Each row comes from the steps of one path. Every step used is in the known rows, and no mark comes twice. Write the path behind each row, first mark first.
In the rows, 128 means zero.
Known rows
A/S: [179 145 141  73 154  98 169 139 104 128 111 112 148 107 146 117 100 119
 149 111 118 156  96 147 131 134 116 161 146 145 113 109]
S/C/J/F: [177 155 125  99 142 115 154 156 126 125 125 113 107 129 136 139  91 164
 161 111 113 127  67 118 100 153  93 202 153 177  64 154]
S/C/Y/A/B: [173 153 114 114 138 141 144  93 117 130 103 113 129  91 123 162 115 148
 121 136  76 116 122 126 109 117 131 131 140 184  73 148]
B/A/S/C: [195 155 117 109 147 109 178 132 124 143 115 142 180 103 137 127  68 120
 148 122 116 129  92 164 131 143 156 160 157 152 120 117]
Y/C/N: [159 140 116  39 115 102 134 133  93 125  97 151 108  79 121 108  86 152
 132  86 115 119  72 137 104 130 102 186 146 164 105 116]
Y/C: [154 137 140  63 126 113 150 132  79 126 107 142 100  73 124 118  91 146
 136 119  98 139  86 138 118 124 105 162 143 159 100 118]
J/F: [172 148 128  76 163  95 147 163 119 126 108 116 112 110 147 136 115 158
 161 105 118 161  86 114 124 140  86 162 150 164  88 154]
A/S/C/P: [186 133 121  71 136 107 181 112 110 129 110 144 146  97 138 123  85 139
 124  94 131 110  73 171 107 132 134 188 155 162 106 104]
A/R/C/J/F: [159 181 121  86 123  85 154 166 124 138 123 102 110 142 142 126 107 167
 147 135 120 133  70  85 134 142  98 188 125 141 105 134]
B/G/W: [192 184  78  59 169 148 171 167  58 141 131 122 110  50 172 163 110 161
 148 148 123 141 136 156 130 166 127 150 132 178 110 125]
Y/A: [176 142 136  90 160 121 137 122 102 139  94 110 113  95 128 139 117 135
 142 114  91 144 104 125 143 137 131 133 131 155 106 128]
Y/A/S/C: [186 143 136 108 150 116 167 111 109 135 102 121 151  97 131 131  93 110
 147 108 102 126  89 150 141 130 149 135 139 139 105 113]
A/Y: [177 145 149  64 124  96 169 128 111 140 115  99 126  93 156 128  82 141
 147 132 106 172  99 120 143 149 101 158 132 146  99 102]
J/F/Z: [182 152 154  82 188  67 136 190 107 118 105 140 113 123 148 141 133 180
 176 100 129 161  89  88 116 151  88 156 170 169  99 163]
A/B: [168 162 120  67 160 120 165 126 104 121 112 123 125  93 141 156 100 136
 152 142  96 173 124 117 107 132  97 151 155 170 109 128]
S/C/Y/A/B/G: [176 172  86 118 144 159 153 108 105 137 114 112 128  65 140 184 113 151
 123 149  85 114 141 140 115 132 150 128 133 190  79 148]
R/A: [167 151 146  67 144 118 171 124  92 116 103 109 122  98 113 147  96 140
 142 119 104 145 103 121 140 123 126 159 144 147 105  97]
Y/C/J: [158 145 142  76 121 124 139 137  89 129 119 120  95 102 124 106  88 154
 131 131  93 127  76 130 106 140 106 202 135 174  88 116]
J/C: [178 144 150  41 126 117 160 127  94 147 112 129 106  84 138 141  98 145
 105 104 102 150  94 106 124 135 110 166 148 137 101 120]
R/C/Y/A/B/G/W: [177 200  57  99 154 162 158 123  80 156 110 114 117  41 161 185 139 174
 102 189  92 118 161 124 132 139 140 117 123 190 109 149]
N/C/P: [190 121 143  50 132 128 143 142 113 139  82 147  84  98 133 134 118 180
  99  88 127 117  62 131  98 140 109 193 158 193 100 128]
Y/A/B/G/W: [195 202  61  86 194 167 157 138  77 143 119 110 127  46 173 181 123 147
 150 179  93 155 161 133 136 161 148 116 123 185 116 129]
F/Z: [179 149 164  71 170  83 146 167  82 120 108 147 114 109 136 143 120 165
 161 107 120 151 101 107 115 147 108 153 167 163 116 134]
G/B/A/R/C/J/F/Z: [196 217  90  99 173  71 139 200 121 146 130 141 161 154 178 134 124 206
 151 177 140 127  82  76 143 175 137 173 137 170 146 140]
S/C/P: [177 131 116  63 129 120 168 112  99 129 109 154 109  86 126 146  86 161
 121  95 122 106  78 155  97 137 125 185 157 175  97 120]
B/A/R/C/J/F: [174 191 101 112 134  85 145 170 145 155 120 112 141 147 143 122  95 168
 141 152 119 129  76  91 145 156 132 185 127 148 123 137]
C/N: [176 147 114  43 135 100 140 139 108 128  98 130 119 102 131 128  98 148
 141  80 125 131  84 130 107 143 102 182 151 164 110 121]
F/J: [173 149 154  46 154  80 141 147  94 112 114 129 105  98 153 147 121 165
 141 122 112 147 112 116 123 141  99 142 163 179 106 147]
G/B: [183 165 101  48 164 125 160 140  79 129 119 128 129  89 167 144 111 158
 141 143 120 151 104 142 127 146 108 151 136 178 113 119]
A/S/C: [179 144 137  83 138 108 187 128 101 126 117 132 150  97 137 130  79 118
 152 106 120 133  87 158 120 130 122 162 156 145 102 113]
C/Y/A/B/G: [176 173  91 108 160 148 136 121 108 140 110  91 126  73 150 170 135 154
 122 156  83 135 151 128 127 136 143 128 122 191  91 145]

Write each row's path
[170 181  91  71 165 136 175 140  92 129 123 120 125  65 160 176 100 138
 154 155 104 169 143 129 111 147 117 149 146 177 115 128]
A/B/G
[191 151 139 121 146 129 155 116 120 137 114  99 146 127 129 120  90 119
 142 120  96 114  80 143 129 144 149 174 133 154  92 112]
Y/A/S/C/J
[187 138 151   8 132  84 138 121 101 133 112 146  95  85 159 140 126 187
  71 101 117 122  93 101 114 143 116 176 164 177 106 136]
F/J/C/P
[166 188 100  69 162 143 189 128  90 116 119 106 136  68 137 186  94 137
 149 162 100 160 147 119 131 132 137 149 142 164 116  99]
R/A/B/G
[181 149 167  19 133  86 145 137  93 129 118 135 101  86 156 147 119 166
 100 112 106 146 107  89 126 139 105 148 164 159 102 142]
F/J/C
[172 160 119  92 174 128 146 110 113 131  97 112 127  92 136 156 114 128
 147 143  78 166 127 109 128 132 123 125 137 165 111 129]
Y/A/B
[183 127 157  73 117 132 130 152 112 138  88 119  90 107 129 133 133 182
  99  99 115 114  81 126 104 126  98 171 150 195  70 151]
N/C/Y
[183 145 126  18 114 105 144 128 109 145 100 138 114  92 134 129  94 152
 101  72 119 131  79 105 109 142 107 191 152 144 107 117]
J/C/N
[186 142 142  99 141 149 118 122 131 140  76 107 106 102 130 152 147 168
 101 129  83 128 108 102 110 119 116 138 142 201  78 156]
N/C/Y/A/B
[160 149 133  87 138 109 129 161 113 126 117 113  94 116 137 105 101 168
 147 125 101 137  63 113 108 142  86 206 138 179  70 146]
Y/C/J/F
[195 160  80  59 128 112 152 112 113 158 117 145 156  68 184 104  75 181
  99 173 113 132  84 155 143 162 148 179 118 190 127  87]
G/B/A/Y/C/P
[176 136 132 114 125 132 135 105 107 136 101 112 115  94 115 146 115 154
 116 106  90  96  98 143 124 124 140 138 133 172  68 145]
S/C/Y/A
[161 139 152  60 101  98 162 120  96 139 114 119 114  70 147 107  70 145
 136 138  94 161  87 125 139 136 101 162 127 147  95  97]
A/Y/C
[176 156 130  91 159 106 136 167 129 129 119  93 104 139 147 124 112 165
 157 117 111 150  77 107 112 157  86 202 143 179  76 151]
C/J/F
[194 142 170  65 134  85 118 118 119 140 105  96 138 106 160 119 154 159
  69 112  95 117 110 103 150 124 142 131 139 160  89 145]
F/J/C/Y/A/S
[185 140 140 111 149 112 130 120 120 140  96  82 151 115 138 110 136 135
 115 111  97 122 103 144 146 122 142 140 122 160  89 128]
C/Y/A/S
[187 147 152  94 116 127 108 143 120 145  87  93 107 123 128 124 147 169
 101 106 103 102  82 110 143 121 144 136 109 166  85 132]
N/C/Y/A/R
[188 171  96  69 128 113 159 128 105 156 122 135 162  68 182 111  69 161
 127 185 102 155  96 142 153 159 138 153 120 173 122  94]
G/B/A/Y/C
[187 178 120  62 146 123 123 118 108 140 119 105 115  65 172 180 153 177
  75 156  80 128 157  86 132 138 144 118 140 191  90 163]
F/J/C/Y/A/B/G
[184 173 104  84 139 155 139 108 108 158 112  97 121  62 153 172 132 155
  79 146  77 134 145 103 130 135 149 136 123 170  87 142]
J/C/Y/A/B/G
[186 142 166  57 129  99 106 116 110 139 103 105 102  94 147 142 154 181
  66 112  86 111 115  90 140 128 131 129 141 173  79 160]
F/J/C/Y/A
[188 144 151  84 146 122 129 185 140 136 100 106  84 141 144 127 123 183
 140 106 120 139  53  94 102 156  78 209 155 194  68 164]
N/C/J/F
[159 172 106  38  99  79 156 138 103 136 101 140 124 107 126 129  92 149
 130  99 135 115  78 109 128 130 114 168 133 126 141 104]
A/R/C/N
[177 179  91  95 178 144 154 124 100 138 108 109 126  65 152 178 113 131
 149 157  87 162 146 123 133 147 143 124 130 172 118 130]
Y/A/B/G
[176 150 132  88 111 100 155 126 119 155 111 129 143  75 148 104  59 146
 132 155  91 156  92 132 151 151 135 160 129 154 113 100]
B/A/Y/C
[185 209  70  61 178 165 191 142  67 120 128 108 137  48 159 189 104 153
 149 184 106 155 161 129 133 145 141 140 136 178 116  98]
R/A/B/G/W
[163 167 128  66 156 126 179 113 103 109 106 110 137  94 120 164  96 134
 146 148  92 165 127 106 125 117 116 150 151 159 110  98]
R/A/B
[162 147 138  37  86  95 160 108 110 124  99 114 133  78 122 107  61 148
 127 112 107 132  75 112 143 127 118 185 127 140 102  64]
R/A/Y/C/N
[162 158 155  85 111 101 156 137 132 123 119  76 118 115 138 103  76 164
 142 151  93 151  65  88 148 139 102 204 119 154  68  94]
R/A/Y/C/J/F
[176 164 131  87 148 107 135 130 101 136 106  96 128 115 133 128 116 130
 148 120  97 140 101 118 162 133 151 122 106 129 117 105]
Y/A/R
